Known rows, with every way that one mark hangs from another:
Z_279(Z_38(Z_39) Z_120 Z_659(Z_843)): [ 0.514  0.187  1.067  0.137 -0.057  0.178 -0.501 -0.131 -0.598 -0.718
 -0.483 -0.848  1.036  0.772  0.726 -0.170 -0.402  0.930 -0.176 -0.217
  0.412 -0.292  1.252  0.110  5.439]
Z_38(Z_279): [-0.011  0.098  0.513  0.049  0.037 -0.268 -0.189  0.055 -0.651  0.109
 -0.050  0.455  0.805  0.173 -0.090  0.472 -0.014  0.193  0.069 -0.094
 -0.023 -0.026  0.390 -0.067  0.952]
Z_659(Z_199(Z_62 Z_120) Z_843): [ 0.343 -0.503  0.211  0.200  0.224  1.450 -0.402 -0.011 -0.171  0.698
 -0.594  0.068 -0.171  0.097 -0.334 -0.405 -0.312 -0.280 -0.234 -0.436
  0.544  0.452 -0.379 -0.276  2.852]
Z_659(Z_199(Z_62 Z_263) Z_843): [ 0.380 -0.781 -0.850  0.167 -0.273  1.813 -0.170 -0.123 -0.418  0.609
 -0.421 -0.141 -0.123  0.143  0.134 -0.169 -0.435  0.182 -0.419 -0.123
  0.580  0.433 -0.442 -0.244  2.624]
Z_659(Z_199(Z_120) Z_843): [ 0.337 -0.539  0.845 -0.041  0.073  0.570 -0.716  0.028 -0.305  0.205
 -0.557  0.144 -0.327 -0.150 -0.441 -0.480 -0.173 -0.317 -0.061 -0.444
  0.536  0.339 -0.158 -0.278  2.805]
Z_659(Z_199(Z_62) Z_843(Z_263)): [ 0.075 -0.425 -0.500  0.117  0.694  1.203 -0.264 -0.034 -0.539  0.468
 -1.113 -0.030  0.107  0.264  0.275 -0.176 -0.365 -0.005 -0.330  0.021
  0.550  0.202 -0.660 -0.092  2.704]
Z_199(Z_62 Z_659): [ 0.139  0.220  0.294  0.400  0.177  1.401  0.653 -0.105  0.202  0.918
 -0.077  0.034  0.252 -0.185  0.322  0.041 -0.232 -0.124 -0.278  0.334
  0.083  0.251 -0.320  0.073  0.311]
Z_199(Z_62 Z_120 Z_263 Z_659(Z_843)): [ 0.692 -0.090  0.881  0.519 -0.288  2.623  0.493  0.010  0.218  1.545
 -0.588 -0.304 -0.258 -0.202 -0.336 -0.187 -0.038  0.136 -0.382  0.259
  0.357  0.437 -0.617 -0.166  2.006]
Z_659(Z_199): [-0.015 -0.417 -0.002 -0.057  0.062  0.094 -0.229 -0.177 -0.357 -0.115
 -0.112  0.105 -0.089 -0.122  0.070 -0.202 -0.319 -0.226 -0.038 -0.134
  0.233  0.180 -0.133 -0.106  1.180]
Z_39(Z_38(Z_279)): [-0.080 -0.132  0.464  0.083 -0.218 -0.184 -0.104  0.026 -0.443 -1.438
 -0.199  0.017  1.008  0.264 -0.249  0.616 -0.147  0.203  0.202 -0.161
 -0.064 -0.067 -0.114  0.104  0.490]
Z_279(Z_120 Z_659(Z_843)): [ 0.531  0.478  0.240 -0.043 -0.051  0.390 -0.641  0.109 -0.059 -0.384
 -0.291 -0.073  1.060  0.687  0.412 -0.151 -0.419  0.580 -0.273 -0.334
  0.320  0.020  0.575 -0.075  3.867]
Z_38(Z_39 Z_279): [ 0.055  0.159  1.107  0.266  0.039 -0.706  0.009 -0.272 -1.483  0.060
 -0.151  0.454  0.437  0.253 -0.207  0.497  0.049  0.175 -0.270 -0.139
  0.072 -0.150  0.755 -0.033  1.496]
Z_279(Z_38 Z_120 Z_659(Z_843(Z_263))): [ 0.399  0.295  0.496 -0.058  0.496  0.829 -0.456  0.139  0.067 -0.456
 -1.148 -1.052  1.329  0.807  0.780 -0.210 -0.306  1.183  0.210  0.209
  0.252 -0.362  0.389  0.115  5.057]
Z_659(Z_199(Z_120 Z_263)): [ 0.464 -0.423  0.574  0.147 -0.312  1.396  0.212 -0.353 -0.260  0.740
 -0.469 -0.326 -0.758 -0.078 -0.647 -0.464 -0.148  0.027  0.116  0.012
  0.176  0.266 -0.623 -0.204  1.379]
Z_279(Z_38 Z_659): [-0.092  0.157  0.393 -0.019  0.042  0.464  0.029  0.077  0.302 -0.355
  0.121 -0.962  0.643  0.631  0.295 -0.129 -0.150  0.634  0.525  0.005
  0.082 -0.218  0.552  0.154  1.105]
Z_279(Z_38 Z_120 Z_659(Z_199(Z_62) Z_843)): [ 0.442 -0.214 -0.135  0.068  0.201  1.576 -0.627 -0.067 -0.002 -0.319
 -0.585 -0.788  1.469  0.828  0.933 -0.358 -0.850  0.795 -0.067 -0.276
  0.556  0.108  0.530 -0.003  6.158]
Z_659(Z_199 Z_843(Z_120 Z_263)): [-0.095 -0.436  0.223 -0.003  0.471  0.391 -0.625  0.164 -0.761  0.058
 -2.522 -0.087 -0.026  0.150 -0.092 -0.062 -0.292  0.095 -0.157 -0.026
  0.483  0.150 -0.720 -0.207  3.522]
Z_39(Z_38): [-0.080 -0.242  0.008  0.045 -0.244  0.059  0.042 -0.027  0.192 -1.569
 -0.142 -0.433  0.209  0.108 -0.189  0.179 -0.203  0.010  0.133 -0.076
 -0.057 -0.032 -0.513  0.141 -0.313]
Z_659(Z_199(Z_62 Z_120 Z_263) Z_843): [ 0.572 -0.665 -0.002  0.281 -0.231  2.237 -0.071 -0.121 -0.259  1.102
 -0.723 -0.298 -0.530  0.125 -0.477 -0.415 -0.266  0.084 -0.299 -0.202
  0.530  0.474 -0.670 -0.307  2.903]
Z_199(Z_62 Z_120): [ 0.214  0.173  0.273  0.356  0.245  1.340  0.383 -0.052  0.287  0.928
 -0.377 -0.169 -0.202  0.291 -0.561 -0.194  0.026 -0.054 -0.065 -0.067
 -0.038  0.161 -0.424 -0.092  0.238]
Z_199(Z_659): [ 0.114  0.153  0.886  0.177  0.020  0.491  0.335 -0.093  0.102  0.339
  0.019  0.098  0.171 -0.451  0.224  0.015 -0.136 -0.169 -0.111  0.325
  0.056  0.129 -0.113  0.056  0.317]

Rows:
[ 0.686 -0.170  1.415  0.299 -0.423  1.763  0.206  0.103  0.076  1.072
 -0.484 -0.210 -0.417 -0.473 -0.395 -0.233  0.036  0.103 -0.181  0.243
  0.356  0.341 -0.380 -0.155  2.026]
Z_199(Z_120 Z_263 Z_659(Z_843))
[ 0.363  0.183  1.736  0.252  0.551  1.165  0.115  0.152 -0.066  0.931
 -1.190 -0.075 -0.235 -0.337 -0.264 -0.284  0.121 -0.027 -0.091  0.394
  0.315  0.099 -0.597 -0.064  2.057]
Z_199(Z_120 Z_659(Z_843(Z_263)))
[ 0.403 -0.040  0.875  0.158  0.009 -0.093 -0.023 -0.367 -0.510 -0.450
 -0.489 -0.777  0.640  0.182  0.686 -0.136 -0.292  0.647 -0.021  0.156
 -0.062 -0.387  0.875  0.226  3.908]
Z_279(Z_38(Z_39) Z_120)
[ 0.016  0.457  1.440  0.328 -0.059 -0.367 -0.549  0.090 -1.678 -0.248
 -1.605  0.249  0.915  1.014 -0.498  0.614 -0.156  0.607 -0.453 -0.527
  0.430 -0.025  0.871 -0.224  3.759]
Z_38(Z_39 Z_279(Z_659(Z_843(Z_120))))
[ 0.587  0.228  1.364  0.168  0.051 -0.233 -0.871 -0.409 -1.862 -0.495
 -0.479  0.547  1.364  0.795  0.304  0.179 -0.651  0.556 -0.536 -0.601
  0.629  0.053  1.167 -0.214  6.545]
Z_38(Z_39 Z_279(Z_120 Z_659(Z_199 Z_843)))
[ 0.283 -0.349  1.761  0.170  0.061  0.565 -0.508 -0.193 -0.817 -0.248
 -0.556 -0.808 -0.067  0.563 -0.246 -0.579 -0.368  0.346  0.041 -0.472
  0.696 -0.016  0.803 -0.150  4.455]
Z_279(Z_38(Z_39) Z_659(Z_199(Z_120) Z_843))
[ 0.270 -0.321  0.337  0.253  0.747  1.648 -0.160 -0.061 -0.365  0.951
 -1.403 -0.158 -0.223  0.267 -0.349 -0.448 -0.172 -0.075 -0.226 -0.081
  0.499  0.274 -0.874 -0.176  3.009]
Z_659(Z_199(Z_62 Z_120) Z_843(Z_263))
[ 0.028  0.666  1.311  0.306  0.062 -0.397  0.082 -0.315 -1.458 -0.172
 -0.008  0.293  0.703  0.901 -0.311  0.468 -0.045  0.482 -0.177 -0.284
  0.168 -0.162  1.014 -0.072  1.449]
Z_38(Z_39 Z_279(Z_659))
[ 0.448 -0.369  0.017  0.353 -0.151  2.275  0.529 -0.404 -0.157  1.242
 -0.587 -0.375 -0.535  0.205 -0.560 -0.414 -0.287  0.050 -0.053  0.007
  0.198  0.399 -0.877 -0.191  1.601]
Z_659(Z_199(Z_62 Z_120 Z_263))
[ 0.489 -0.308  0.602  0.167 -0.497  1.251  0.124  0.099 -0.104  0.532
 -0.218 -0.142 -0.087 -0.484  0.214  0.023 -0.122  0.251 -0.301  0.305
  0.407  0.277 -0.143 -0.064  1.762]
Z_199(Z_263 Z_659(Z_843))
[ 0.236  0.426  1.537  0.594  0.354  0.997  0.253 -0.592 -1.512  0.746
 -0.429  0.281  0.449  1.062 -0.773  0.045 -0.346  0.164 -0.296 -0.502
  0.372  0.188  0.422 -0.257  2.916]
Z_38(Z_39 Z_279(Z_659(Z_199(Z_62 Z_120))))
[ 0.424  0.379  1.147  0.167  0.487  0.401 -0.275 -0.171 -0.759 -0.489
 -1.259 -1.088  0.988  0.906  0.685 -0.169 -0.318  1.177 -0.101  0.156
  0.330 -0.482  0.741  0.173  5.476]
Z_279(Z_38(Z_39) Z_120 Z_659(Z_843(Z_263)))
[-0.047  0.008  1.110  0.233 -0.084  0.131 -0.399  0.139 -0.759 -0.556
 -1.591 -1.000  0.419  0.796 -0.024  0.104 -0.226  0.788 -0.073 -0.281
  0.418 -0.192  0.893 -0.017  3.945]
Z_279(Z_38(Z_39) Z_659(Z_843(Z_120)))
[ 0.512  0.814  1.487  0.258  0.492 -0.092 -0.388 -0.249 -1.677 -0.145
 -1.208  0.173  1.420  1.059  0.164  0.355 -0.263  0.995 -0.468 -0.079
  0.337 -0.312  0.750 -0.048  5.368]
Z_38(Z_39 Z_279(Z_120 Z_659(Z_843(Z_263))))
[ 0.459  0.930  1.427  0.320  0.074 -0.261 -0.035 -0.485 -1.399 -0.274
 -0.338  0.274  1.367  0.972  0.120  0.368 -0.304  0.779 -0.318 -0.238
  0.054 -0.223  1.086 -0.028  3.993]
Z_38(Z_39 Z_279(Z_120 Z_659))
[-0.079 -0.376 -0.298  0.246  0.655  1.276 -0.310  0.104 -0.634  0.513
 -2.594 -0.157  0.196  0.383 -0.023  0.023 -0.392  0.112 -0.340  0.000
  0.501  0.242 -0.928 -0.218  3.562]
Z_659(Z_199(Z_62) Z_843(Z_120 Z_263))
[ 0.139 -0.203  0.431  0.134 -0.547  0.982  0.093 -0.351 -0.891 -1.325
 -0.208 -0.397  0.919  0.815 -0.365  0.405 -0.556  0.619  0.227 -0.228
  0.242  0.159 -0.351 -0.066  1.729]
Z_39(Z_38(Z_279(Z_659(Z_199(Z_263)))))
[ 0.141 -0.142 -0.147  0.358 -0.440  1.886  0.374 -0.426 -0.757 -0.844
 -0.333 -0.438  1.050  1.067 -0.309  0.451 -0.667  0.651 -0.001 -0.224
  0.284  0.275 -0.523 -0.090  1.763]
Z_39(Z_38(Z_279(Z_659(Z_199(Z_62 Z_263)))))
[ 0.243 -0.691 -0.632  0.287 -0.303  1.853 -0.210  0.026 -0.532  0.652
 -1.907 -0.299 -0.069  0.262 -0.136  0.048 -0.473  0.278 -0.438 -0.151
  0.535  0.506 -0.714 -0.291  3.602]
Z_659(Z_199(Z_62 Z_263) Z_843(Z_120))
[-0.123 -0.234  0.751  0.079 -0.272  0.222 -0.894  0.151 -1.027 -1.821
 -1.754 -0.024  1.339  0.868 -0.460  0.561 -0.647  0.389  0.015 -0.675
  0.561  0.254 -0.138 -0.187  4.081]
Z_39(Z_38(Z_279(Z_659(Z_199 Z_843(Z_120)))))
[ 0.476  0.561  0.808  0.480  0.298  0.711  0.013 -0.725 -1.632  0.130
 -0.473  0.348  1.390  1.135  0.255  0.211 -0.733  0.582 -0.533 -0.362
  0.313  0.072  0.647 -0.124  5.155]
Z_38(Z_39 Z_279(Z_120 Z_659(Z_199(Z_62))))
[ 0.330  0.105  0.576  0.107 -0.222 -0.046 -0.268 -0.117 -0.402 -1.562
 -0.493 -0.016  1.679  0.350  0.159  0.551 -0.377  0.502  0.080 -0.104
 -0.156 -0.143  0.001  0.146  2.950]
Z_39(Z_38(Z_279(Z_120)))
[-0.078 -0.023  0.292  0.075  0.410  0.304 -0.373  0.356 -0.406  0.176
 -2.417 -0.233  0.083  0.258 -0.159  0.146 -0.010  0.330 -0.169  0.126
  0.219 -0.045 -0.587 -0.076  2.447]
Z_659(Z_843(Z_120 Z_263))
[ 0.338 -0.098  1.197  0.256 -0.483  1.470  0.173 -0.384 -0.690 -0.875
 -0.478 -0.504  0.547  0.794 -0.982  0.156 -0.414  0.516  0.380 -0.292
  0.207  0.219 -0.539 -0.109  2.067]
Z_39(Z_38(Z_279(Z_659(Z_199(Z_120 Z_263)))))
[ 0.614  0.615  1.340  0.231 -0.034 -0.346 -0.592 -0.196 -1.499 -0.401
 -0.422  0.393  1.477  0.915  0.190  0.366 -0.355  0.758 -0.523 -0.460
  0.393 -0.115  1.321 -0.120  5.285]
Z_38(Z_39 Z_279(Z_120 Z_659(Z_843)))
[ 0.490 -0.229  0.041  0.420 -0.328  2.144  0.426  0.066  0.007  1.054
 -0.295 -0.195  0.090 -0.213  0.288  0.074 -0.231  0.225 -0.504  0.328
  0.403  0.397 -0.388 -0.083  1.770]
Z_199(Z_62 Z_263 Z_659(Z_843))
[ 0.404  0.822  0.821  0.089  0.081  0.135 -0.215 -0.129 -0.568 -0.207
 -0.198  0.250  1.716  0.927  0.201  0.346 -0.304  0.785  0.016 -0.210
 -0.025 -0.122  0.743 -0.018  3.452]
Z_38(Z_279(Z_120 Z_659))
[ 0.442  0.129  0.420 -0.102 -0.055  0.580 -0.689  0.200  0.235 -0.705
 -0.355 -0.863  1.399  0.685  0.818 -0.202 -0.458  0.972  0.153 -0.191
  0.311 -0.186  0.906  0.065  4.965]
Z_279(Z_38 Z_120 Z_659(Z_843))
